Each row was made from one small tree. Brackets hold a mark, then the marks that hang from it, in alphabetical order. Every link used is in the known rows. Write each row's tree.
Known rows
[povu [nafu bisu butavi risok]]: [ -9  -4  29  -9 -52  17 -31  14  16 -25  41 -18 -20 -26 -11 -36 -15  19
  30 -19  -4 -15 -32  62  -2   5  -7  41 -11 -40]
[nafu sidosa]: [ 22  54   0  -6  18 -12 -53  40  11  13  17 -22 -40 -23 -40  -9  30  -4
  21 -40 -23 -24 -14   7  -2  -4   0  -5  25   2]
[butavi [risok nafu]]: [  1  -6  -3 -43  20 -23   8  26  -3 -17  21   4 -31  -4  -1   0  22 -25
  65 -73  -7  -6 -26  39 -11  -5   4 -35 -18   0]
[gepem butavi]: [-26  59 -12 -21 -23 -12 -32  39   9 -23  34   1 -23   8   7 -11 -15  -9
  12 -46   4 -23 -19  33  13  22   9 -19 -16  17]
[povu [sidosa nafu]]: [ -4  70  22   1 -15 -42 -25  37  22  -9  24 -18 -45   7 -37 -11   8 -18
 -25 -35 -18   0 -78  20   4 -46  -8 -73  -5 -13]
[natum [gepem butavi]]: [  8  43  -5   8  -9   4   0  25   1 -28   7   5 -50  -7  15 -32 -26 -18
  12 -48  -4 -34   7  23  -2  31   7  19 -18  36]
[favid [risok butavi nafu]]: [-17 -13 -12 -51  29  11 -20  37  -8 -45 -27  34 -36 -35 -13  11  -1 -30
  30 -84   9   0 -42   2 -20 -19   2 -56 -20  -2]
[bisu [povu [nafu fevuv gepem] sidosa]]: [-12  78  26   8 -25  -6  22   8  22   0  29  35 -62  -9 -56 -20  34 -42
 -25 -19  -9 -13 -12  35 -12 -49  21 -30  19 -63]
[povu [nafu gepem] sidosa]: [ 19  72  14  31 -30 -20   5  14  25 -14  46  -3 -31 -13 -54 -31  20 -32
 -11 -28 -23 -18 -35  42  -9 -18  20 -45  14 -20]
[natum [gepem [butavi risok] nafu]]: [  3  49 -17   5  -9   8  35  12  22 -32  20  29 -18 -18  28 -14 -28 -45
  28 -53  -2 -41   5  13 -24  23  35  39 -30  23]
[sidosa [nafu butavi gepem povu risok]]: [-28 -60  44 -19 -37 -14 -13  -7  61 -26  25  -5 -22  -4 -39  -6   3 -26
 -24 -24   2   2   3  63 -34 -70 -24  46 -21  18]
[risok butavi [nafu povu sidosa]]: [ 14 -17 -32 -33  30  18   2  13 -10 -23  -7  13 -24 -47 -34  24  16 -30
  29  -7  -3 -34 -45   2 -37 -11 -11  -5  -9 -36]
[natum [gepem butavi nafu]]: [ 16  78 -22  17 -31  25  21  18  13 -41  23  24 -26 -11  21 -23 -40 -21
  15 -40  -7 -37 -20  10 -11  18  31  43 -23  29]
[favid [risok butavi [nafu povu]]]: [-31 -37 -11 -40  25   8  -2  26  -7 -42 -18  28 -28 -44 -31  17   1 -20
  20 -58  21  -4 -24   8 -26 -35   4 -26 -20   3]
[favid risok]: [-24  25  17 -15   8 -23 -45  48   8  -8   3  -2 -46 -22 -34 -18   6   8
  12 -84   7   4   6  12   5 -28  12 -33   7  40]
[nafu favid risok sidosa]: [ -9 -18  15  -9  62 -19 -60  36  12  23  22 -49 -32  -3 -32  -1  48 -13
  11 -21 -12   1  12 -32 -17 -33   7  46  11 -27]
[gepem butavi natum]: [-53  51 -14  -7 -35   6 -28  45  -1 -42  48   8   3  24  12 -17 -33 -13
  -6 -17  15 -29 -38  46  30  59  32  -1 -33  24]
[risok butavi]: [-11  18  -7 -15   5  -3 -34  38  -8 -31   4   2 -44 -21   3 -10  -1 -13
  16 -88   3 -21 -24  29 -12  -1 -19 -56  -5  15]
[nafu bisu butavi fevuv povu]: [-42 -50  10  11 -38  -4 -52  -8 -10  13  33 -10 -58 -31 -24 -48 -10  36
   0 -24   4 -33  20  68 -25 -27 -31  59 -23 -25]
[sidosa nafu]: [ -3  51  11 -18 -33 -12 -18  46  24 -25  24  -5 -29  12 -23  -6 -11   1
   2 -50 -16  -3 -63  48  17 -44 -16 -52  -2  25]
[natum [gepem [butavi [risok [nafu povu]]]]]: [ -3 -13 -14 -13   9  -2  50   1   1 -32   3  18 -29 -20   7  -8 -12 -46
  39 -27   8 -37  16  30 -22  20  15  39 -42  14]
[butavi risok]: [-20  11  16 -13  18 -39 -18  37   6   3  28 -16 -40  -9  -7 -13  23 -19
  44 -92   0 -10  16  46  -6  -6  -1 -38  -3  28]
[bisu povu]: [-12  67  22 -22  -5   0   0  47   8 -12  16   5 -69   0 -33 -22  21  -8
  11 -52  16   7  -7  38  13 -30   9 -27  17  13]
[natum gepem]: [ 29  31  12  18   0  -3   0  29  -9 -19   1 -11 -67 -12  -4 -48  -7   0
  23 -82 -15 -23  11  28  -7   0  -4   6   4  56]
[natum [gepem [butavi [risok [nafu sidosa]]]]]: [ 24  10 -18 -28  36   2  18  11   6 -13 -14  22 -32 -23   5   0   1 -66
  48 -23 -17 -46   0   0 -29  40  20  32 -31 -14]
[risok butavi [nafu gepem [povu sidosa]]]: [  0 -26 -12 -18  15 -12  27  -5  -1 -36   4  23 -41 -32 -43   2  27 -51
  -4 -25   3 -15 -42  19 -50 -36   1 -34 -22 -24]
[sidosa [nafu bisu fevuv [gepem natum]]]: [-45  -5   0   1 -55  -4 -25  21  11 -16  35  34 -25  20 -36 -33 -10   8
 -25 -15  -9 -15 -55  72  19 -31   2 -19 -27  10]
[risok butavi [nafu bisu favid gepem]]: [  5 -66 -39 -34  34  21   6  22 -28 -31   7  25 -41 -21 -32 -25  20 -32
  26 -14   2   0 -49  25 -28 -15   1 -27 -35 -28]
[povu [nafu bisu fevuv risok] sidosa]: [-34  33  20  22 -30 -35 -35   1   1   5  42  -6 -44  -9 -21 -22  20  32
  -4 -20 -17 -20 -47  19   4 -29  10   3  -8 -80]
[favid [risok [nafu bisu fevuv]]]: [-31 -15  -8 -34   5  -5 -37  27 -21  -7  -5  30 -53 -20 -30 -17   9  33
  32 -53  -7  -5 -34  12  -2 -38   7 -17 -18 -12]
[risok [nafu fevuv]]: [ -4   7 -11 -28 -13   0 -16  17 -19 -13  22  15 -48  10   1  -2   8  16
  42 -70 -23 -18 -49  29  -9 -25  -9 -15  -9 -13]

Write each row's tree
[-45   5  21 -52  -8   3 -15  38  19 -41  -8  26 -51  -5 -20   1   7 -10
  -9 -24  25  13 -63  34  10 -57 -13 -26 -22 -30]
[sidosa [nafu [bisu povu] [risok butavi]]]
[-53  20 -10  -4 -20  25 -16  30  12 -59  44  16  11   1  32   4 -21  -3
   7 -54  17 -14 -64  13 -13   8  33  26 -25   4]
[gepem [nafu [risok butavi]] natum]
[ 20 -41 -47 -38  59  28 -27  37 -36 -10  -6   8 -36 -40 -42  -4  22 -32
  37  19  -8 -18 -68  -9 -26   1  -3 -12 -21 -81]
[risok butavi [nafu bisu favid sidosa]]
[-21 -64  14  10   5   6 -25  19   0   5  40 -48 -38 -15 -37 -34  -7 -21
   0 -14  16  -7  30  42 -34 -35 -20  54 -13 -13]
[nafu butavi favid povu]
[-41 -29  24  -8 -51  14 -34   5  30 -21  30  33 -17  23  -9 -21 -28 -45
 -31 -37 -14 -24 -32  82 -18 -24 -20   5 -33   2]
[sidosa [nafu butavi fevuv [gepem natum]]]
[-18 -31  20 -18  32 -18 -72  -1  20  41   7   2 -41 -39  -7  -7  22 -54
  33 -61 -26 -49  39  28 -56   1 -30  33 -11 -57]
[nafu [butavi risok] fevuv sidosa]
[  5   8  -4   6 -16  34 -19  26  13 -12  50 -20 -22  -9  -9 -28 -19 -24
  17 -31  -4  -6 -22  19 -33 -23   6  35 -16 -21]
[gepem [nafu butavi favid]]
[ -9   7  -4  32 -25  27  17  38   3 -28  66   0   7   9 -45 -37  -7 -35
  -4  -4  -2 -13 -18  57  10   6  33   1  -3  -5]
[povu [nafu favid [gepem natum]]]
[-27  -6  36 -10  23 -22 -49  36  21   1   4 -22 -43 -12 -52 -11  -3 -67
 -39 -17  -3  10 -44   6 -28 -61 -12 -37 -26 -55]
[povu [sidosa [nafu butavi [favid risok]]]]
[ -5 -42  -8 -36  49 -17  12  35 -11  -9  24  -9 -31   1 -12  -2  29 -42
  60 -52  -3   5 -15  23 -18 -17   5 -21 -23 -16]
[butavi [risok [nafu favid]]]
[-78 -79   0  -2  -4 -28 -43  -5 -13  -5   9   6 -48 -24  -4 -12  15  45
   1 -45  19 -24   9  24 -22 -47 -22  46 -26 -27]
[nafu bisu fevuv povu [risok butavi]]
[-38 -53  40  -8 -15 -15 -39   0  24 -12  32 -36 -35 -17  -8 -17   4  10
   8 -46  16  -8  26  44 -34 -37 -21  75 -13   9]
[nafu butavi povu risok]
[-52   0 -22   1 -14   3   8  12  27 -24  67  -8  10   7   2  15  -8  -6
  -4  15  26  -9 -10 -12 -14 -39  43  89 -32 -16]
[gepem butavi [nafu favid povu risok]]
[-28 -33 -10  19   3 -13 -18  34 -25  12  46 -45 -44 -14 -63 -45  16  33
  -2  14  21   2   7  36   9 -42   6  27 -11   1]
[nafu bisu favid povu]
[-36 -44  44 -25 -39 -11 -28   7  44 -28  23 -26 -21  -3 -18   2 -12  -7
 -13 -27   8   0 -23  52 -18 -63 -31  41 -23  -1]
[sidosa [nafu butavi povu risok]]
[ -5  10  19 -26 -45  13 -40  30  18 -22  22  -8 -38 -11 -30 -36 -28   2
   3 -17  -3 -10 -66  71   1 -23 -30 -16 -25 -10]
[sidosa [nafu bisu butavi]]
[ -5 -35  10   2  -7  18 -12  26  -1  -1  49 -21 -17 -34 -32 -48 -11 -32
  40  -2   5 -18  -4  66 -15  15  -4  16 -26 -68]
[povu [nafu bisu [butavi risok] favid]]
[ 25  34  -8  41 -29  16  39   9   7 -26  29  -3 -39 -27 -14 -36 -19   9
  12 -44  -6 -27   1  19 -24 -32  19  56   2  47]
[natum [gepem [nafu povu]]]
[-13 -19 -23 -36   7  13 -17  13 -25 -34  -5  39 -44 -10  22  12  -2 -14
  39 -81 -16 -27 -56  20 -33 -10 -27 -36 -23 -33]
[risok butavi [nafu fevuv]]
[  6  -2   1  31 -26   6  24   1   8 -22  25  -9 -46 -27 -10 -39  -5  42
  11 -28   7 -15  -5   9 -19 -38  26  94 -11  33]
[natum [gepem [nafu bisu povu risok]]]
[-40  19  28 -32   0 -13 -23  37   5 -12  19  -3 -74  -3 -30 -28  35  38
  11 -32  22  19 -15  26  21 -36  16  21   2  -7]
[nafu [bisu povu] risok]
[-26  62 -24 -19 -19  -6   6  23  31 -24  53  25   8  -9  19   6 -14 -38
  34 -45  10 -30 -23  22  -5  11  37   3 -32  -3]
[gepem [butavi risok] nafu]
[ 26   9  13  14  -7  21  17   3  21 -20  13   7 -41 -36  18 -38 -26 -46
  38 -75  -8 -28  17  34 -54   7   5  53 -21  15]
[natum [gepem [nafu [butavi risok]]]]
[ 11   4 -28 -30   5   6 -40  17 -21  16   8  15 -51 -20 -34 -11  27  26
  44 -10 -34 -29 -58   9  -8 -12  -1  10  -2 -52]
[risok [nafu bisu fevuv sidosa]]
[ -5 -16  -9 -43  13 -18   2  30 -15 -11  22   8 -40 -14 -17 -18  25   0
  68 -47  -4  -7 -39  49   0   2   5 -27 -26  -4]
[butavi [risok [nafu bisu]]]
[-17  -4  54 -19  -9 -39 -37   4  50 -14  17  -8 -40   5 -28  -8  18 -52
 -36 -34 -15   5 -39  32 -37 -53 -17 -13 -22 -20]
[povu [sidosa [nafu butavi gepem risok]]]
[-38  86 -37   1 -56  32  -5  39  12 -50  70  25  26  17  22  -5 -49 -14
   1  -4  14 -31 -71  28  18  46  58  20 -34  11]
[gepem butavi nafu natum]
[-20 -29  21 -29  12  -8 -19   7   5 -16  -2   1 -43 -42 -54  -5   5 -28
   0 -31  10  -2 -22  10 -41 -41   5   5 -22 -29]
[favid [risok [nafu butavi [povu sidosa]]]]
[ 34   0   0  29  -4  45   9  17   4 -20  22 -15 -44 -23   4 -49 -31 -39
  17 -43 -11 -16   2   8 -49 -14   3  64 -17   0]
[natum [gepem [nafu butavi favid]]]
[-40 -34   2  10 -17 -18 -12  21   6   7  38 -13 -31  17 -38  -2  -4  -4
 -24 -11  -4 -11 -14  33  -3 -91 -21   5 -10 -15]
[sidosa [nafu favid fevuv povu]]
[-10 -10 -13 -18  12  -4  23   1  -5 -23  -2  39 -42  -2  36  -6 -14 -48
  44 -59 -11 -44  10  22 -28  24   6  28 -46  -7]
[natum [gepem [butavi [risok [nafu fevuv]]]]]
[  5  46  -9  -7  -3   3 -43  22  24   3  37  -5 -20 -31 -25 -10  26  37
  26 -11 -14 -12 -49 -12  -9 -29  36  56   5 -22]
[gepem [nafu bisu risok sidosa]]
[-49 -39  25  21  42 -55 -24  18   4  13  40 -60 -48   5 -44  -8  42  -2
 -30  -9  13  13  11 -17 -24 -70  12  36  -6 -26]
[nafu favid [povu sidosa] risok]
[ -2 -50 -25 -28   4  11  31   2  -3 -45   7  33 -29 -28 -33   2  15 -35
  21 -38   7 -15 -24  40 -41 -29  -3 -16 -22  12]
[risok butavi [nafu gepem povu]]
[ 27  41  10   8 -29  52  21  15   6 -24   7  18 -69 -40 -13 -61 -28 -12
  14 -22   5 -18 -15  36 -30  -9  14  61 -11  -9]
[natum [gepem [nafu [bisu povu] butavi]]]
[-15  24  24  23  11 -24 -14  26   9  -4  50 -44 -25   1 -31 -10  25 -21
  -7 -12 -10   7 -36  -3  -6 -32  16  -4   3 -66]
[povu [nafu favid risok] sidosa]
[-52 -39  20 -12   2 -25 -38  27  18   1  27 -14 -35  36  -2   7  10  -4
 -11 -51 -13   8 -26   9   0 -83 -22   8 -17 -25]
[sidosa [nafu favid fevuv risok]]
[ 23  -3 -27 -26   1   6  -6  18 -13   2  19  -7 -34 -41 -71 -13  28  29
  37  31 -11 -22 -53  17  -4 -19  11  26  -1 -29]
[risok [nafu bisu povu sidosa]]
[-49  17  28  -5 -10 -54 -54  14  13   7  20  -6 -57  12 -24  -9  25  20
 -28 -26 -15  -3 -69  11   1 -64 -13 -25 -20 -49]
[povu [sidosa [nafu bisu fevuv risok]]]
[-14 -61 -12 -25  41 -18  28  21  -9  -4  29 -15 -24  -7 -30   0  28 -32
  46 -30   7   1   6  31 -21 -38   9   4 -23 -14]
[butavi [risok [nafu favid povu]]]
